Every row comes from one small tree of marks. The marks that hang from a mark follow it in brackets, in the order of their numbers. Every link used is in the known rows. Which tree was each row made from?
Known rows
K_615(K_548(K_600)): [-.02,-.02,.01,-.02,.02,-.04,-.01,.03,-.06,-.07,.04,-.02,-.07,.34,.12,-.08,.00,-.04,-.03,.04,.01,-.06,.05,-.09,.22,.02,.03,-.03,-.07,-.02,-.09,-.04,-.03,-.01]
K_251(K_879): [-.06,.01,.02,.03,.04,.03,.01,-.02,-.01,-.02,-.01,.01,.05,-.03,.26,-.05,-.02,.00,.01,.01,.00,.02,.00,.05,.00,-.03,.01,-.37,.01,-.03,.00,.06,.00,.02]
K_600(K_615(K_548) K_752(K_536(K_154 K_879(K_761)))): [-.28,-.05,.16,.18,.21,-.14,-.05,-.05,.19,-.31,-.02,-.13,-.11,.32,.53,-.12,-.17,.23,-.12,.07,.05,-.31,.11,-.24,-.02,.06,.15,.11,-.22,.14,-.06,-.12,-.09,.07]
K_879(K_251(K_536 K_761)): [.00,.03,-.02,.38,.00,.04,-.05,.06,-.18,-.26,.01,.00,.02,-.07,.20,-.14,.01,.06,.03,-.02,.00,.03,-.06,-.10,.11,-.05,.00,.04,.00,-.02,-.04,.07,.04,.02]
K_140(K_752(K_615)): [-.04,-.06,-.01,.04,-.03,-.03,.04,.08,-.01,-.25,-.22,.15,.00,-.01,-.03,-.03,.01,.08,-.11,-.01,-.05,.06,-.01,-.06,-.12,.08,.04,.02,.05,.02,-.01,-.12,-.04,.11]
K_600(K_752(K_536 K_615(K_548))): [-.30,-.02,.05,-.08,-.03,-.28,.05,-.08,.02,-.63,-.03,.21,-.09,.25,.11,-.12,-.13,-.12,-.11,.02,.15,-.11,.04,-.28,-.09,.03,.05,-.11,-.06,.07,.04,-.09,-.07,.10]
K_140(K_752(K_536(K_154 K_879(K_251 K_761)))): [-.14,-.04,.02,.59,.27,-.04,-.02,.12,.00,-.32,-.21,-.24,-.02,.03,.61,-.04,-.07,.35,.07,-.05,.02,-.33,.01,.00,-.01,.09,.05,.24,-.03,.09,-.17,-.19,-.04,.07]
K_615(K_548(K_600) K_752(K_536(K_154))): [-.25,-.03,.05,-.15,-.03,-.27,-.02,.41,.15,-.47,-.05,-.18,-.13,.36,.23,-.21,-.07,-.31,-.02,.07,.13,-.29,.10,-.21,.13,.12,.04,.10,-.10,.04,-.18,-.12,-.08,.11]
K_251(K_761 K_879): [-.09,.01,.03,.12,-.02,.05,-.02,-.03,-.01,-.05,-.01,.03,.08,-.05,.32,-.12,-.03,-.18,.01,.01,-.01,.06,.00,.03,.01,-.08,.02,-.37,.03,-.06,.00,.11,.00,.04]
K_615(K_548(K_600) K_752(K_536(K_879(K_761)))): [-.22,-.04,.04,.35,.27,-.27,-.02,.41,-.06,-.50,-.08,-.10,-.04,.35,.66,-.21,-.05,.23,.01,.06,.19,-.21,.11,-.30,.11,-.02,.03,.21,-.16,.06,-.15,-.15,-.07,.07]
K_548(K_600 K_752): [.05,.01,.00,-.05,.07,-.07,.01,.22,-.10,-.05,-.15,-.12,-.05,.03,.01,.04,.04,.01,-.02,.03,-.03,.04,.09,-.23,.26,.06,-.02,.05,-.05,-.04,-.08,-.11,.00,-.05]
K_140(K_752(K_536(K_154 K_879(K_761)) K_615(K_548))): [-.28,-.08,.08,.24,.19,-.08,.01,.11,.12,-.63,-.26,-.11,-.07,.33,.63,-.15,-.10,.30,-.08,.01,.09,-.32,.07,-.12,-.22,.10,.12,.10,-.07,.06,-.12,-.16,-.10,.18]
K_76(K_251(K_536 K_761 K_879)): [-.09,-.04,.03,.27,.01,.05,-.04,.00,-.17,-.28,.04,.02,.11,-.10,-.04,-.16,-.25,-.02,.01,.02,.04,.03,.02,-.07,.01,-.11,.02,-.35,-.11,-.08,.00,.19,-.10,.06]
K_536(K_154 K_879(K_251 K_761)): [-.01,.04,.03,.56,.26,.07,-.04,.02,.00,-.05,.03,-.37,.01,.04,.63,-.07,-.05,.39,.05,-.04,.05,-.27,.03,.07,.04,.02,.02,.21,-.08,.07,-.16,-.07,-.01,-.04]
K_140(K_752(K_536(K_154 K_879(K_251)) K_615)): [-.24,-.03,.06,.35,-.03,-.06,.02,.11,.02,-.60,-.22,-.13,-.03,-.01,.67,-.08,-.09,-.08,-.05,-.05,.07,-.24,.02,-.05,-.15,.09,.07,.20,.06,.07,-.16,-.20,-.07,.13]
K_140(K_752(K_615(K_548))): [-.08,-.10,.00,.06,-.06,-.07,.03,.09,-.05,-.28,-.21,.17,-.03,.31,.10,-.09,.02,.07,-.13,.02,-.02,-.02,-.03,-.06,-.13,.09,.09,-.07,.00,.01,.00,-.07,-.07,.13]
K_548(K_752(K_536)): [-.15,-.01,.00,-.05,.03,-.15,.04,.19,-.06,-.32,-.22,-.01,-.06,-.02,.02,.07,-.01,-.08,.01,.00,.06,-.07,.05,-.25,-.01,.03,-.01,-.01,.00,-.02,.02,-.08,.00,.03]
K_76(K_251(K_879)): [-.07,-.06,.00,.20,.04,.02,.01,-.05,-.15,-.03,.06,-.01,.09,-.06,-.14,-.02,-.24,-.04,.00,.01,.05,-.05,.01,.04,-.02,-.05,.01,-.36,-.10,-.03,-.02,.08,-.13,.01]
K_879(K_251(K_536) K_761): [.06,.03,-.06,.50,.32,.01,-.04,.07,-.19,-.24,.00,-.03,.00,-.03,.09,-.06,.01,.70,.04,-.02,.02,-.08,-.05,-.11,.15,-.01,-.01,.08,-.09,.05,-.05,-.01,.06,-.03]
K_600(K_752): [-.01,.00,.03,-.04,.00,-.17,.00,-.08,.05,.01,.03,.04,-.02,.00,-.03,-.03,-.05,-.01,-.01,.01,-.03,.04,.01,-.09,.04,.03,-.01,-.01,-.06,.06,.03,-.06,-.03,-.02]
K_140(K_752(K_536(K_879(K_251)) K_615(K_548))): [-.27,-.08,.02,.47,-.01,-.13,.03,.11,-.22,-.62,-.22,.08,-.03,.28,.75,-.11,-.04,.00,-.08,-.03,.12,-.17,-.02,-.14,-.15,.02,.10,.07,.01,.05,-.08,-.15,-.08,.15]
K_251(K_536 K_879): [-.04,.01,.03,-.05,.05,.01,-.01,.03,-.02,-.25,-.04,.03,.05,-.05,.33,-.13,-.03,.22,.01,.03,.02,.09,.00,-.04,.02,-.04,.02,-.36,-.02,-.04,.00,.09,.02,.06]
K_752(K_536 K_615(K_548(K_600))): [-.27,.00,.03,-.08,.02,-.12,.05,.04,-.05,-.67,-.03,.11,-.11,.26,.12,-.10,-.08,-.15,-.11,.02,.14,-.11,.08,-.26,.10,.02,.04,-.03,-.03,.00,-.09,-.13,-.05,.07]

Which tree is each row?
[-.19,-.01,.09,.18,.28,-.12,-.02,.25,.04,-.42,-.19,-.37,-.11,.37,.67,-.09,-.07,.23,.02,.05,.12,-.34,.18,-.29,.17,.07,.05,.13,-.16,.00,-.20,-.16,-.06,.02] => K_615(K_548(K_600 K_752(K_536(K_154 K_879(K_761)))))
[-.17,-.02,.12,.09,.07,-.07,-.02,.24,-.08,-.31,-.20,-.08,-.09,-.02,.46,.05,-.04,-.08,-.12,.07,.00,-.01,.15,-.40,.19,.00,.09,.21,-.09,.01,-.08,-.18,-.06,-.01] => K_548(K_600(K_615) K_752(K_536(K_879)))
[-.25,.04,.12,.06,.04,-.23,.03,-.05,.03,-.65,-.01,.02,-.04,-.04,.51,-.12,-.17,-.17,-.09,.01,.13,-.01,.14,-.32,.08,-.04,.02,.18,-.05,.05,-.10,-.23,-.09,.03] => K_548(K_600(K_752(K_536(K_879) K_615)))
[-.28,.04,.17,-.07,.00,-.19,.01,-.04,.23,-.66,-.01,-.18,-.08,-.01,.57,-.15,-.20,-.25,-.08,.02,.11,-.15,.18,-.25,.07,.05,.03,.21,-.06,.07,-.17,-.23,-.11,.04] => K_548(K_600(K_752(K_536(K_154 K_879) K_615)))
[-.02,.03,.04,.05,.29,.07,-.04,.04,.16,-.27,-.04,-.19,.01,-.01,.32,-.16,-.08,.54,.03,.02,.01,-.13,.04,-.01,.05,.03,.02,-.28,-.08,.00,-.08,.06,.03,.05] => K_251(K_536(K_154) K_879(K_761))
[-.21,.01,.11,-.01,-.02,-.03,-.01,.02,.19,-.34,-.05,-.25,-.03,.01,.61,-.06,-.11,-.21,.04,.00,.10,-.22,.10,-.01,-.13,.01,.04,.15,-.01,.02,-.11,-.05,-.05,.06] => K_752(K_536(K_154 K_879))
[-.16,-.01,.06,-.08,.07,-.08,.00,.23,-.06,-.29,-.20,.03,-.13,-.03,-.09,.09,-.02,-.10,-.14,.06,-.03,-.02,.10,-.41,.26,.07,.07,.09,-.08,.00,-.04,-.19,-.02,.00] => K_548(K_600(K_615) K_752(K_536))
[-.03,-.04,-.01,.38,.33,.03,-.02,.02,-.17,-.28,.02,-.01,.09,-.07,-.16,-.09,-.25,.61,.02,.02,.08,-.06,.02,-.09,.05,-.07,.01,-.32,-.20,-.02,-.02,.10,-.08,.02] => K_76(K_251(K_536 K_879(K_761)))
[-.22,-.02,.08,-.07,.01,-.18,-.01,-.07,.08,-.24,-.02,.18,-.09,-.05,-.13,.02,-.11,-.11,-.13,.04,-.01,-.03,.03,-.26,.03,.04,.09,.03,-.09,.10,.06,-.12,-.04,.03] => K_600(K_615 K_752(K_536))
[-.26,-.01,.15,-.04,.01,-.24,-.03,-.03,.18,-.41,.03,-.25,-.12,.35,.70,-.18,-.16,-.27,.01,.05,.10,-.25,.15,-.19,.13,.07,.06,.11,-.13,.05,-.17,-.14,-.11,.03] => K_615(K_548(K_600(K_752(K_536(K_154 K_879)))))
[-.18,.02,.11,-.04,.04,-.09,-.01,.24,.10,-.38,-.19,-.37,-.08,.03,.62,-.02,-.08,-.20,.02,.03,.06,-.20,.18,-.24,.14,.05,.02,.21,-.05,-.02,-.19,-.17,-.06,.01] => K_548(K_600 K_752(K_536(K_154 K_879)))
[-.27,-.01,.07,.41,-.05,-.10,-.04,.21,-.10,-.41,-.17,-.30,-.06,.30,.90,-.13,-.05,-.32,.02,-.01,.13,-.32,.06,-.19,-.02,.02,.07,.06,-.03,-.02,-.13,-.02,-.05,.07] => K_615(K_548(K_752(K_536(K_154 K_879(K_251(K_761))))))
[-.20,.00,.09,-.09,.06,-.19,-.01,-.04,.06,-.28,.01,.13,-.13,-.04,-.15,.00,-.11,-.14,-.13,.06,-.04,.00,.08,-.34,.29,.07,.07,.10,-.12,.09,-.04,-.20,-.06,.00] => K_548(K_600(K_615 K_752(K_536)))
[-.24,-.03,.09,.22,.25,-.22,-.04,.41,.13,-.51,-.07,-.31,-.07,.39,.71,-.25,-.10,.13,.01,.07,.17,-.36,.15,-.23,.10,.05,.05,.24,-.17,.07,-.21,-.15,-.08,.10] => K_615(K_548(K_600) K_752(K_536(K_154 K_879(K_761))))
[-.06,-.04,.00,.01,-.01,-.22,-.02,.39,-.04,-.16,-.01,-.04,-.04,.37,.17,-.20,.02,-.09,-.05,.07,.07,-.05,.05,-.19,.17,.05,.01,.06,-.10,.02,-.10,-.06,-.06,.05] => K_615(K_548(K_600) K_752)
[-.25,.01,.11,.29,.04,-.24,-.03,-.01,.01,-.42,.07,-.28,-.12,.34,.80,-.17,-.14,-.23,.02,.01,.12,-.31,.09,-.18,.23,.08,.06,.14,-.13,.09,-.22,-.18,-.09,.00] => K_615(K_548(K_600(K_752(K_536(K_154 K_879(K_251))))))
[-.25,.02,.05,-.08,.00,-.24,.05,-.07,.07,-.59,-.04,.19,-.06,-.06,-.03,-.06,-.13,-.11,-.09,-.01,.11,-.05,.05,-.26,-.09,.02,.01,.00,-.01,.08,.03,-.15,-.04,.07] => K_600(K_752(K_536 K_615))
[-.32,-.06,.09,.35,-.06,-.17,-.05,.39,.02,-.41,-.05,-.18,-.07,.32,.79,-.20,-.07,-.20,-.13,.06,.11,-.34,.05,-.19,-.05,.07,.15,.18,-.13,.13,-.12,-.09,-.09,.12] => K_600(K_615(K_548 K_752(K_536(K_154 K_879(K_251)))))
[-.23,-.04,.08,.22,.21,-.03,.02,.10,.17,-.60,-.27,-.13,-.02,.00,.51,-.08,-.12,.30,-.06,-.01,.06,-.24,.08,-.09,-.19,.09,.08,.21,-.01,.07,-.13,-.21,-.08,.14] => K_140(K_752(K_536(K_154 K_879(K_761)) K_615))
[-.07,.02,.05,.05,.00,.05,-.04,.03,-.03,-.27,-.03,.04,.07,-.07,.38,-.19,-.04,.01,.02,.03,.00,.10,.00,-.06,.02,-.09,.02,-.36,.01,-.08,.01,.16,.03,.08] => K_251(K_536 K_761 K_879)
[-.09,-.06,.07,-.02,-.03,-.13,-.03,-.08,.02,.03,.04,.15,-.08,.30,.00,-.07,-.04,.00,-.17,.08,-.05,.00,.01,-.19,.06,.07,.12,-.08,-.16,.09,.06,-.02,-.06,.03] => K_600(K_615(K_548) K_752)
[-.24,-.03,.14,.09,.01,-.17,-.03,-.07,.07,-.26,-.02,.08,-.04,-.03,.41,-.02,-.13,-.12,-.12,.05,.01,-.02,.08,-.25,-.03,-.02,.10,.14,-.09,.10,.02,-.13,-.08,.03] => K_600(K_615 K_752(K_536(K_879)))
[-.22,.01,.01,-.05,.00,-.14,.07,.19,-.05,-.60,-.25,.08,-.05,-.06,.01,.04,-.04,-.06,-.10,-.01,.12,-.07,.06,-.33,-.09,.03,.00,-.01,.03,-.02,.02,-.11,-.02,.08] => K_548(K_752(K_536 K_615))
[-.13,-.07,.03,.39,.28,-.09,.00,.11,-.03,-.31,-.26,-.01,.01,.02,.46,-.01,-.04,.38,.05,-.01,.00,-.12,.02,-.10,-.09,.01,.04,.17,-.02,.05,-.06,-.15,-.04,.09] => K_140(K_752(K_536(K_879(K_761))))
[.03,.00,.05,.32,.29,.03,-.04,.06,-.04,-.26,-.05,-.12,.05,.00,.54,-.11,-.04,.65,.03,.02,.07,.01,.05,-.12,-.01,-.09,.01,.16,-.11,.01,-.04,.02,.01,.01] => K_251(K_536(K_879(K_761)))
[-.24,.00,.20,-.08,.02,-.13,-.05,-.03,.24,-.31,.01,-.18,-.12,.01,.46,-.07,-.18,-.25,-.12,.07,-.02,-.15,.16,-.26,.20,.07,.11,.23,-.15,.10,-.14,-.22,-.11,.01] => K_548(K_600(K_615 K_752(K_536(K_154 K_879))))
[-.04,-.05,.01,.25,-.02,.02,-.05,.03,-.16,-.26,.04,.02,.06,-.07,-.30,-.11,-.23,-.02,.00,.02,.04,.01,.01,-.12,-.01,-.08,.01,.01,-.14,-.05,.01,.16,-.10,.04] => K_76(K_251(K_536 K_761))
